What can hang from each mark
K273: K521
K113: K521
K220: K521
K906: K385 K521
K521: K273
K385: K113 K169 K220 K273 K522
K692: K385

Known rows, with every way that one mark hangs from another
{K692 {K385 K169 {K220 K521} K273}}: [ 0.97 -0.13 -0.49  1.92  1.86 -2.68  3.02 -1.14  0.53  0.36 -0.90 -0.14
  1.34 -1.49  0.81 -1.37  1.07  0.28  0.30  3.61 -0.14  2.52  2.69  3.39]
{K906 {K385 K220} K521}: [ 0.54 -0.01 -1.68 -0.12 -0.43 -0.54  3.45  0.70  2.58 -0.83 -1.32  2.71
 -2.42  1.43  0.78  1.99 -0.71 -1.15  0.14  2.30 -1.31 -0.72  0.29 -3.56]
{K906 {K385 K113 K220 K273}}: [ 2.09  0.03 -0.45 -1.50  2.63 -2.59  3.42 -0.48  0.42  1.32 -0.30  0.66
  0.94 -0.23 -0.41 -1.09  0.24  0.27 -0.32  3.20 -0.97 -0.59 -1.23 -0.94]
{K692 {K385 K113 K273}}: [ 1.02 -0.04 -0.04  0.91  1.86 -1.81  1.43 -1.07 -3.38  1.91 -0.07 -0.73
  2.18 -0.71  1.69 -2.56  1.57  1.43  0.24  3.90  0.43  1.18  0.47  2.48]
{K385 K169 K220 K273}: [ 1.79  0.05 -0.75  0.85  1.30 -2.40  2.53 -0.39  1.53  0.79 -2.26 -0.77
  1.84 -4.48 -1.93 -1.63  1.70  1.64 -0.81  3.56 -1.01  2.87  0.75  3.29]
{K113 {K521 K273}}: [ 2.13  0.79 -2.40  0.04 -0.81  1.45  1.01  0.24  0.85 -0.95 -1.89  0.95
 -1.50  2.87 -2.06 -0.59  4.14  1.72 -0.01  2.05 -1.32  1.43 -0.91  0.98]
{K692 {K385 K113}}: [-0.15 -0.50 -0.76  0.86  1.00  0.02  0.44 -0.11 -3.43  2.04  0.32 -0.13
  0.95 -0.77  2.74 -2.21  1.85  3.07  0.10  3.58  0.69  0.82  1.03  0.25]
{K220 {K521 K273}}: [-0.08  2.18 -2.39 -0.40 -0.36 -0.10  0.85  0.00  2.95 -1.31 -1.91  1.21
 -1.58  1.65 -0.68 -0.28  4.92  0.95  1.00  1.87 -1.75  1.15  1.02 -1.91]
{K692 {K385 K169 K273 K522}}: [ 0.62 -1.98 -1.98  2.82  1.24 -0.94  2.10 -0.18 -3.15  0.70 -1.37 -0.70
  1.60 -4.37  0.53 -1.41  0.92  1.65  0.51  3.56 -1.12  1.78  2.48  2.54]
{K692 {K385 K169}}: [-0.63 -1.01 -1.03  2.92 -1.04  0.58 -0.20  0.15 -2.85  0.80 -0.98  0.37
 -0.61 -2.69  1.90 -1.43  1.42  3.73 -0.10  3.57  0.00  1.84  3.21  0.94]
{K906 {K385 K113}}: [-0.08 -0.20 -0.90 -0.86  0.07 -0.05  0.32  0.16 -1.32  0.83 -0.40  1.87
 -1.26 -0.11  0.44 -0.68  0.87  2.76 -0.60  2.72 -1.06 -1.20 -0.78 -4.48]
{K692 {K385 K169 K220 K522}}: [ 0.22 -2.45 -2.85  2.12  2.06  0.16  3.35  1.09 -1.69  1.42 -0.53 -0.62
  1.37 -4.79  1.62 -0.96  0.99  2.43  0.36  3.18 -0.39  1.72  2.96  1.67]
{K692 {K385 K113 K169 K522}}: [-0.83 -2.27 -1.97  1.11  2.15  0.08  0.63 -0.38 -3.86  1.91 -0.04 -0.66
  2.31 -4.62  1.51 -2.15  0.82  3.27  0.66  3.14 -0.25  1.63  1.22 -0.39]
{K385 K113 K169 K522}: [-1.01 -1.91 -2.33 -0.93  2.08  0.30 -0.26 -0.07 -1.88  1.73 -1.09 -0.71
  2.47 -6.80 -1.18 -1.94  1.74  4.16 -0.34  2.39 -1.49  1.86 -1.10 -2.78]
{K521 K273}: [ 1.02  1.34 -2.82  0.51 -0.59  0.84  1.01  0.75  0.77  0.05 -1.88  0.25
 -1.00 -0.05 -0.57 -1.33  4.91  2.23  1.57  2.42 -1.22  0.91  1.03 -0.30]
{K692 K385}: [-0.15 -0.63 -1.53  2.50 -0.88  0.81  0.99  1.10 -2.82  0.98 -0.68  0.53
 -0.83 -0.74  2.72 -0.98  2.11  3.08 -0.21  3.51  0.07  0.71  2.83  1.09]
{K906 {K385 K113 K522}}: [-0.05 -1.59 -2.50 -1.03  1.42  0.35  1.74  0.82 -1.84  0.93 -0.45  1.34
 -0.26 -1.89  0.16 -0.16  0.54  2.38 -0.11  2.19 -2.04 -1.59 -0.96 -4.95]
{K906 {K385 K169 K522} {K521 K273}}: [ 0.15 -0.79 -3.37  0.41 -0.06 -0.03  2.05 -0.61  1.74 -1.90 -2.14  2.29
 -1.73 -0.72 -1.37  1.35 -0.10 -1.39  2.92  1.55 -2.69  0.11  0.66 -5.05]
{K273 K521}: [-0.69  1.08 -2.52 -0.44 -0.52 -1.35  0.33  0.55  1.00 -0.09 -1.04  1.36
 -1.75  0.88 -0.58 -0.96  5.62  2.46  0.10  2.70 -1.08  0.63  1.22 -1.31]

Rows
[ 1.09  0.23 -0.65  0.08  1.05 -2.66  2.96 -0.90  2.68 -0.95 -1.67  1.63
 -0.86 -0.63 -1.60  0.17 -0.04 -0.02 -0.40  2.74 -1.87  0.57  0.83 -1.20] -> {K906 {K385 K169 {K220 K521} K273}}
[ 1.29 -0.20 -1.05  1.54  2.36 -3.51  3.17 -1.21  0.10  0.77 -0.36 -0.38
  1.47 -1.17  0.40 -2.29  2.32  0.42  1.02  4.00  0.32  2.37  2.93  4.21] -> {K692 {K385 K169 K220 {K273 K521}}}
[ 0.10 -2.46 -1.75  0.87  2.12  0.47  0.83 -0.83 -3.54  1.29 -0.04 -0.35
  1.92 -2.49  0.49 -1.82  0.57  2.67 -0.01  2.82 -0.30  1.90 -0.02  0.55] -> {K692 {K385 {K113 K521} K169 K522}}
[ 2.07  0.10 -1.06 -2.02  3.24 -0.71  1.43 -1.70  1.98  1.08 -0.48 -0.55
  2.48 -1.30 -2.58 -2.80  2.27  1.97  0.29  2.44  0.07  3.23 -2.32  1.14] -> {K385 {K113 {K521 K273}} K169 K220}
[ 0.15 -0.65 -1.87 -1.92  4.16 -3.82  1.03 -2.14 -0.29  0.94 -0.91 -1.02
  3.75 -4.50 -3.17 -2.90  3.19  1.02  1.01  2.86 -1.82  2.13 -1.47 -0.36] -> {K385 K113 K169 {K273 K521} K522}
[ 0.18 -1.20 -1.33  2.41  0.64 -0.17  2.00  0.45 -1.16  1.36 -0.43 -0.14
  0.50 -3.03  1.86 -1.49  1.14  2.90  0.02  3.53  0.43  2.16  3.30  2.37] -> {K692 {K385 K169 K220}}
[ 0.74 -0.40 -0.82 -1.09  0.16  0.44  0.60 -0.22 -1.17  0.25 -0.31  2.24
 -1.50  2.07 -0.62 -0.31  0.40  2.22 -1.21  2.39 -1.19 -0.84 -1.91 -3.49] -> {K906 {K385 {K113 K521}}}
[ 0.70  0.97 -2.26  0.25 -1.37 -0.15  1.90 -0.27  2.25 -1.78 -1.79  2.83
 -3.08  3.13 -0.16  1.28  0.86 -1.54  2.37  1.95 -1.77 -0.69  0.49 -4.37] -> {K906 K385 {K521 K273}}
[ 0.81 -0.70 -2.43  0.38  0.14 -1.30  3.54  0.13  0.66 -1.56 -2.25  2.03
 -1.30  0.22 -0.60  2.09 -1.03 -2.36  0.52  2.28 -2.95 -0.97 -0.42 -3.31] -> {K906 {K385 K273 K522} K521}
[ 0.41  0.19 -1.76 -0.48  0.32 -0.61  3.11  0.93  2.38 -0.62 -0.96  2.39
 -2.42  1.16  0.37  1.03  1.01  0.91 -0.75  2.21 -1.65 -0.87  1.17 -3.27] -> {K906 {K385 {K220 K521}}}
[ 1.48  0.45 -0.19 -0.34  3.83 -3.06  3.64 -1.37 -0.08  1.53  0.38 -0.69
  2.79  0.41  1.62 -2.07  1.35 -0.35  0.36  3.59  0.46  1.46  0.56  2.81] -> {K692 {K385 K113 {K220 K521} K273}}
[ 0.66 -0.52 -0.50  3.03 -0.19 -1.35  0.76 -0.75 -2.65  0.65 -1.43 -0.12
  0.71 -2.56  0.92 -1.78  1.25  2.10  0.10  4.00 -0.22  2.16  2.75  3.10] -> {K692 {K385 K169 K273}}
[ 0.33 -1.16 -3.41 -0.73  1.56 -0.28  4.55  1.66  1.87 -0.59 -0.99  1.93
 -1.42 -0.63  0.12  1.50  0.81  0.44 -0.28  1.80 -2.47 -1.28  0.80 -3.96] -> {K906 {K385 {K220 K521} K522}}
[ 1.41 -0.92 -3.14 -0.58  3.97 -3.90  4.42 -0.39  2.38  0.31 -1.63 -0.97
  2.56 -4.67 -2.97 -1.40  3.21 -0.05  0.82  2.83 -2.00  2.34  0.68  2.24] -> {K385 K169 K220 {K273 K521} K522}
[ 0.91 -0.24 -0.76 -0.97  0.54 -0.03 -0.33 -1.60 -0.23 -0.30 -0.65  1.85
 -0.97  0.85 -2.06 -1.16  0.71  2.01  0.48  2.24 -1.23  0.41 -1.39 -3.26] -> {K906 {K385 {K113 {K521 K273}} K169}}
[ 0.25 -0.92 -0.33 -0.72  0.05  0.17 -0.66 -1.16 -0.99 -0.03 -0.65  2.20
 -1.17 -0.08 -1.58 -0.81 -0.20  2.90 -1.13  2.44 -1.15  0.33 -1.52 -3.52] -> {K906 {K385 {K113 K521} K169}}
[ 0.39 -0.90 -1.55  0.58 -0.23 -0.27  1.89  0.79  0.84  0.16 -1.26  1.77
 -1.70 -2.22 -0.40  0.06  0.04  2.68 -0.61  2.69 -1.32  0.08  1.52 -2.44] -> {K906 {K385 K169 K220}}
[ 0.20 -2.40 -2.06  0.45  3.82 -0.65  2.81 -0.09 -2.27  2.58  0.36 -1.21
  3.24 -5.03  1.60 -2.20  0.63  2.33  0.65  3.23  0.16  1.80  1.28  1.07] -> {K692 {K385 K113 K169 K220 K522}}
[ 1.54  0.94 -2.39 -0.41  0.37 -0.87  3.94  0.01  3.67 -1.20 -1.31  2.23
 -2.15  2.87 -0.10  1.27  0.58 -2.32  2.47  2.02 -1.37 -0.51  0.59 -3.13] -> {K906 {K385 K220} {K521 K273}}
[ 0.34 -1.20 -1.95  0.91 -0.15 -1.55  2.36 -0.76  0.72 -1.66 -2.50  2.07
 -0.91 -1.80 -1.48  1.64 -1.73 -1.72  0.74  2.34 -2.95  0.31 -0.04 -3.52] -> {K906 {K385 K169 K273 K522} K521}
[ 1.59  0.15  0.67 -0.79  1.57 -1.85 -0.56 -2.72 -0.65  0.61 -1.49 -0.34
  2.48 -1.75 -3.29 -2.64  1.27  1.99 -1.32  3.10 -0.89  3.08 -3.03  1.81] -> {K385 {K113 K521} K169 K273}
[ 1.97 -1.34 -1.71 -1.26  2.40 -1.02  2.87 -0.60 -1.43  0.01 -0.79  1.09
  0.72  0.44 -1.86 -0.29 -0.12  0.10 -0.65  2.36 -2.33 -0.92 -2.77 -1.95] -> {K906 {K385 {K113 K521} K273 K522}}
[ 2.33 -0.95 -2.24 -2.18  5.51 -2.50  5.10  0.15  0.12  2.49 -0.66 -1.98
  4.87 -4.42 -1.18 -1.94  1.90  0.24 -0.15  3.00 -1.39  1.13 -2.28  1.62] -> {K385 K113 K220 K273 K522}
[ 1.62 -0.05 -2.08 -2.94  5.94 -3.27  5.12 -0.70  2.18  1.29 -0.72 -1.33
  4.43 -2.67 -1.32 -1.27  2.26 -1.08 -0.20  2.40 -1.75  1.30 -2.25  0.38] -> {K385 K113 {K220 K521} K273 K522}
[-0.51 -1.23 -2.50 -2.33  4.65 -1.32  2.44 -0.67  2.16  1.23 -0.57 -0.69
  3.38 -5.42 -1.39 -1.33  1.60  1.90 -0.23  1.93 -1.37  2.41 -1.26 -2.37] -> {K385 K113 K169 {K220 K521} K522}
[ 1.60 -0.47 -0.86  0.71  0.68 -2.11  2.82 -0.19  1.00  0.00 -1.59  1.13
 -0.55 -2.03 -1.34 -0.45 -0.09  0.99 -0.44  3.17 -1.65  0.35  0.96 -0.25] -> {K906 {K385 K169 K220 K273}}
[ 0.46 -0.53  0.33  1.44  1.63 -2.10  0.18 -1.93 -3.20  1.73 -0.29 -0.79
  2.56 -2.76  0.78 -2.98  0.79  2.14  0.39  4.04  0.43  2.22  0.98  2.45] -> {K692 {K385 K113 K169 K273}}
[ 0.06 -1.75 -2.79  0.28  0.69 -0.45  3.61  0.43  2.21 -1.04 -1.69  2.08
 -1.18 -2.39 -0.42  1.93 -1.66 -0.88  0.67  1.91 -2.23  0.19  0.51 -4.28] -> {K906 {K385 K169 K220 K522} K521}
[-0.41 -1.13 -2.22 -1.32  1.06 -0.22  1.97 -0.12 -0.11 -0.20 -0.89  2.13
 -0.67 -0.09  0.36  1.31 -0.98 -0.68  0.80  1.93 -2.00 -1.12 -1.61 -6.33] -> {K906 {K385 K113 K522} K521}
[ 3.41 -1.24 -2.06 -2.56  5.53 -2.04  5.27 -0.46  0.54  1.59 -0.69 -1.64
  4.36 -1.89 -2.41 -1.52  1.57 -0.57 -1.03  2.58 -1.38  1.50 -3.86  2.76] -> {K385 {K113 K521} K220 K273 K522}
[ 1.93 -1.57 -1.77  0.08  4.89 -2.10  4.99 -0.13 -2.22  2.54  0.35 -1.76
  4.14 -2.76  1.52 -2.22  1.00  0.07  0.63  3.59 -0.09  1.05  0.36  3.10] -> {K692 {K385 K113 K220 K273 K522}}
